Every row comes from one small tree of marks. The marks that hang from a mark follow it in brackets, in the order of their numbers. Every link used is in the known rows. Which tree was each row made from?
(in the rows, 128 means zero)
Known rows
z524(z113 z307(z315(z841))): [148 104 103 138 154 153 178 140 160 147 152 139 178 136 113 131 130 158]
z524(z113 z307(z315(z541 z841))): [152 102 121 138 161 151 177 140 152 135 151 148 192 149 112 134 128 140]
z315(z541(z286)): [141 134 203 155 116 124 102 139 102 128 169 142  63 136 132 138 122 117]
z841(z315(z541(z286)) z598): [129 138 162  82 111  86 104 184 122 113 124 147 117 113 125  92 150 166]
z286(z541(z315)): [135  98 118 107  92 134 109 113 140 118 153  99  96 144  78 175 131 136]
z315(z307 z541 z841(z598)): [137 171 148 181 115 108 159  96 113  97  98 151 207 141 148 138 103  67]
z286(z541(z315(z841))): [136 117 111 103  86 138 126  93 133 107 147 105 101 143  94 182 129 121]
z524(z307): [152 113 112 168 127 128 114 146 152 159 143 139 123 129  95 138 108 153]
z113(z598(z841(z315(z541(z286))))): [ 99 100 108 109 169 138 108 125 139 153 113 122 118 134 141  97 113 105]
z988(z541(z315)): [127 119  91 127  89 125 110 115 123 127 122 105 110 120 100 160 161 128]
z598(z841): [ 82  98 105 156 106 128 102 124 153 156 119 108 154 105 109 110 126 134]
z541(z286 z315(z307)): [118 149 144 114 140 149 103 132  94 121 146 108   4  94 155 141 135 166]
z524(z113(z598(z841)) z307(z315(z541(z286)))): [127  65  95 124 209 161 160 144 156 154 148 147 182 152 112 106 115 118]
z841(z315 z598): [119 129 125  92  97  87 113 186 152 133 109 124 144  97 113  93 156 189]
z113(z598): [120 103 122 164 144 141 126 132 154 171 136 109 105 130 129 133 113 109]
z988(z541(z286)): [147 141 123 142  85 116 103 110 101 139 152 135  58 128 119 142 132 115]
z113(z598(z841(z315))): [ 93  94  87 117 161 138 113 125 158 163 102 108 141 128 132  98 116 116]
z315(z307 z541(z286) z841(z598)): [140 186 164 164 121 112 150  96  86  92 121 166 140 135 167 132  98  70]
z307(z315(z541 z841(z598))): [106 150 166 142 106 133 138 135 114 131 120 113 156 102 162 136 178 106]
z524(z113(z598(z841(z315(z541(z286))))) z307): [143  65  81 113 202 145 159 143 166 145 148 163 174 165  93 102  87 136]

Write each row's tree
[104 149 101 131 115 135 144 119 127 108 102 103 133  92 140 152 147 141] -> z541(z315(z307 z841(z598)))
[126 151 160 163  86 108 152 120 120 105 130 150 175 124 132 148 133  85] -> z315(z541 z841(z598))
[131 134 107 111  95 129 101 115  95 123 144 119  43 113 119 154 156 131] -> z988(z541(z286 z315))
[ 99 117 111 111 140 119  97 120 140 130  82 119 180 134 127  85 118 135] -> z598(z841(z315(z307 z541)))
[127 175 110 179 101 114 161  98 129 120  98 133 179 113 150 133 106 104] -> z315(z307 z841(z598))
[152 192 177 163 133 132 143  74  80  97 126 157 106 153 180 142  87  70] -> z315(z307 z541(z286) z841)
[148 106 123 130 158 143 176 151 141 131 160 159 176 137 115 127 131 141] -> z524(z113 z307(z315(z541(z286) z841(z598))))
[146 147 178  81 127 115  94 153 113 121 133 134  68 139 144 107 135 166] -> z841(z315(z541(z286)))
[153 161 170  93 149 114  99 136 108 115 110 134  91 151 155  99 114 154] -> z841(z315(z307 z541(z286)))
[147  84 110 142 159 149 160 161 168 158 157 133 172 135  98 124 132 172] -> z524(z113 z307(z315))
[103 107 104 115 179 138 110 118 136 150 103 123 127 140 146  93 103  99] -> z113(z598(z841(z315(z307 z541(z286)))))
[141 108 113 116 105 134 113 101 137 114 137  99 111 151  86 169 117 127] -> z286(z541(z315(z307)))
[110 171 125 108 124 141 131 119  87 101 134 123  37  81 168 144 140 146] -> z541(z286 z315(z307 z841(z598)))
[116  76  94 128 171 142 164 131 177 150 129 121 187 150 110  99 101 139] -> z524(z113(z598(z841(z315(z307)))))
[116 139 196 137 126 144 103 149 102 147 147 108  77 110 162 128 170 128] -> z307(z315(z541(z286)))
[117 166 186 131 117 149 127 120  91 131 139 116  85 110 184 138 166 108] -> z307(z315(z541(z286) z841))
[136 124  99 112  95 128 133  92 132 101 129 110 134 142  95 171 120 112] -> z286(z541(z315(z307 z841(z598))))
[133 141 141 106 127  83 116 167 135 111  87 138 187 129 122  89 133 152] -> z841(z315(z307 z541) z598)
[127 144  72 132  92 119 134  93 115 109  98 116 148 119 117 156 150 105] -> z988(z541(z315(z307 z841(z598))))
[137 152 153  94 132  87 109 167 117 107 102 148 140 124 136  85 130 153] -> z841(z315(z307 z541(z286)) z598)
